Each row was made from one small tree. The marks that hang from a mark follow it in brackets, in the order of their numbers. Every link used is in the known rows. Write each row's tree.
(in the rows, 128 means zero)
Known rows
K839[K474]: [133  98 164 130 133 176 125 112 132 183 132  98 161 123 101 136  82 119
 184  73]
K67[K494[K839] K647]: [121 130 171 118 147 162  99 128 126  84 144 137 139  98 149 146 172 119
 118  96]
K456[K647[K67[K494[K839[K474]]]]]: [122 119 133 102 124 147 112 130 118 122 115  93 116 105 140 121 114 147
 106 133]
K474[K839]: [137  87 116 129 153 219 144 123 122 178  97 133 201 116 130 132  59  93
 207  99]
K647[K67 K456 K474 K839[K494]]: [139 170  84 114 111  31 130 138 160 105 152 152  79 195  82  95 136 159
  81 164]
K647[K456[K474]]: [138 129 144 130  95 106 147 132 130 150 154 117 127 100 108 131 142 138
 122  77]
K839[K474[K456 K647] K494]: [130 118 167 155 136 163 129  98 116 206  89 141 157 159 130 160 113 111
 134  70]
K839[K494[K647]]: [143 112 151 142 108 118 113 119 125  93 102 143 120 106 125 145 139 117
 134 129]
K456[K647[K474 K839]]: [114 130  98  98  96 166 118 154 115 145 132  98 101 126 100  97 134 147
 138 139]
K121[K67[K494 K647[K839[K474]]]]: [126 130 151 117 168 143 132 116 133 127 161 107 111 139 113 137 123 118
 160 156]
K839[K474[K456 K647]]: [120 119 143 163 139 177 135 105 105 221  93 134 183 150 149 154 105 102
 149  71]
K494[K839[K474]]: [117  99 133 129 143 168 123 128 153 154 134 128 181 127 127 120  85 128
 179 110]
K456[K474 K647[K839[K494]]]: [124 106 139  80  83 197 121 147 124 165 127  91  72  96  82 114 139 152
 133 143]
K121[K67[K494 K647]]: [143 134 164 130 155 120 141 115 112 103 140  98 128 105 142 157 122  97
 145 122]
K474[K456 K647[K67]]: [140 144  95 167 139 124 148 113  93 191  65 143 184 151 181 152  85  80
 108 113]
K67[K494[K647[K456[K474] K839]]]: [118 145 125 123 105  86 122 132 125  76 156 163  79 105 119 118 209 149
  97 139]
K67[K647[K456]]: [138 144 150 145 125 127 103 132 125 119 155 134 114 107 121 148 180 124
  98  93]
K67[K494]: [151 119 172 124 132 156 130 110 110 121 132 116 140  96 119 139 112 105
 159  77]
K647[K456]: [152 134 124 152 116 112 132 128 129 128 148 149 127 111 113 128 126 121
 130 103]
K839[K474[K456] K494]: [150 100 187 149 133 157 133 100 135 191 119 135 147 148 111 143  93 140
 131  58]
K456[K647[K67]]: [145 118 114 117 104 151 120 137 102 146  99  81 120  95 131 128  91 118
 114 139]
K839[K474 K494[K647]]: [127 102 174 137 114 126 107 109 137 125 112 128 119 124 107 146 137 137
 141 109]
K456[K647[K839[K494]]]: [140 110 117 104 105 204 106 144 122 141 120 122  74 111  86 110 123 134
 146 172]

Which tree is each row?
[128 147  93 158 139  29 149 133 136  33 136 170 126 113 176 127 146 124
 116 183]
K121[K67[K494[K647[K456] K839]]]
[116 140 134 128 140 156  93 133 147 147 178 148  91 145  88 125 184 147
 116 131]
K67[K647[K456 K839[K474]]]
[120 148 110 140 149  82 159 136 133 124 141 116 152 151 144 140 131 124
 129 119]
K121[K67[K647[K456 K474[K839]]]]
[131 120 140 121 157 149 128 122 151 147 147 112 108 156  95 137 107 122
 166 175]
K121[K67[K647[K839[K474 K494]]]]
[112  84 139  91 103 232 145 143 103 199  95  73 152  75 129 131 104 134
 159  89]
K456[K474[K839] K647]
[110 144 131 149 122  65 132 129 120  63 118 169 157 130 190 123 178 146
  78  91]
K67[K494[K647[K474[K456]] K839]]
[142 126 122 126 153 142 133 129 143 123 140 124 109 143 108 137 107 104
 159 189]
K121[K67[K647[K839[K494]]]]
[117 122 138  83  97 132 134 142 111 126 113  72 114  80 148 123 130 150
  89 121]
K456[K474 K647[K67[K494[K839]]]]
[123 115 170 108 144 198  88 122 148 157 151 125 100 147  74 136 151 134
 145 126]
K67[K647[K839[K474 K494]]]
[137 134 124 110 102 121 133 137 157 140 165 156  75 135  68 109 155 154
 123 143]
K647[K456[K474] K839[K494]]
[129 130  67 135 126 107 116 135 131 105 108 154 123 134 137 111 119 113
 124 208]
K494[K647[K67 K839]]
[129 121 139 115 151 114 127 114 141 117 127 118 157 135 137 124  86 129
 132 119]
K647[K67[K494[K839[K474]]]]
[113 142  88 152 114  94 131 138 124 122 121 170 140 157 150 106 161 141
  99 136]
K494[K647[K474[K456] K839]]
[125 123 122  92 125 171 106 129 117 147 128  94  79 125 100 108 115 146
 120 162]
K456[K647[K67[K494] K839[K474]]]
[107 149  75 158 120  26 138 142 134  86  94 164 179 158 206 114 137 146
  54 139]
K494[K647[K67 K474[K456]] K839]
[132 150 123 137 145  94 152 131 138 138 139 129 121 180 130 130 125 131
 110 147]
K121[K67[K647[K474[K456] K839[K494]]]]
[137 151  86 150 139  52 149 129 129  56 147 166  92 125 140 119 149 118
 131 203]
K121[K67[K494[K647[K456 K839]]]]
[135 131  99 138 145  93 149 123 124  76 127 143 117 121 144 123 115 105
 163 199]
K121[K67[K494[K647[K839]]]]
[136 138 132 120 163 139 135 124 125 105 153 119 112 128 124 136 128 104
 158 167]
K121[K67[K494 K647[K839]]]
[104 117 114 159 151 172 132 122 128 188  97 161 201 151 170 137 106 112
 146 101]
K494[K839[K474[K456 K647]]]
[ 96 133  99 139 109  75 123 147 137  70 113 147 168 126 168 116 155 138
 120 126]
K494[K647[K474] K839]
[116 146 119  95 104  91 125 143 111  91 114  84 119 119 151 113 131 151
  79 119]
K456[K647[K67[K494[K839]] K474]]
[126 177 107 123 121   4 141 134 143  61 153 144 125 158 144 108 151 156
  61 108]
K647[K67[K494[K839]] K456 K474]
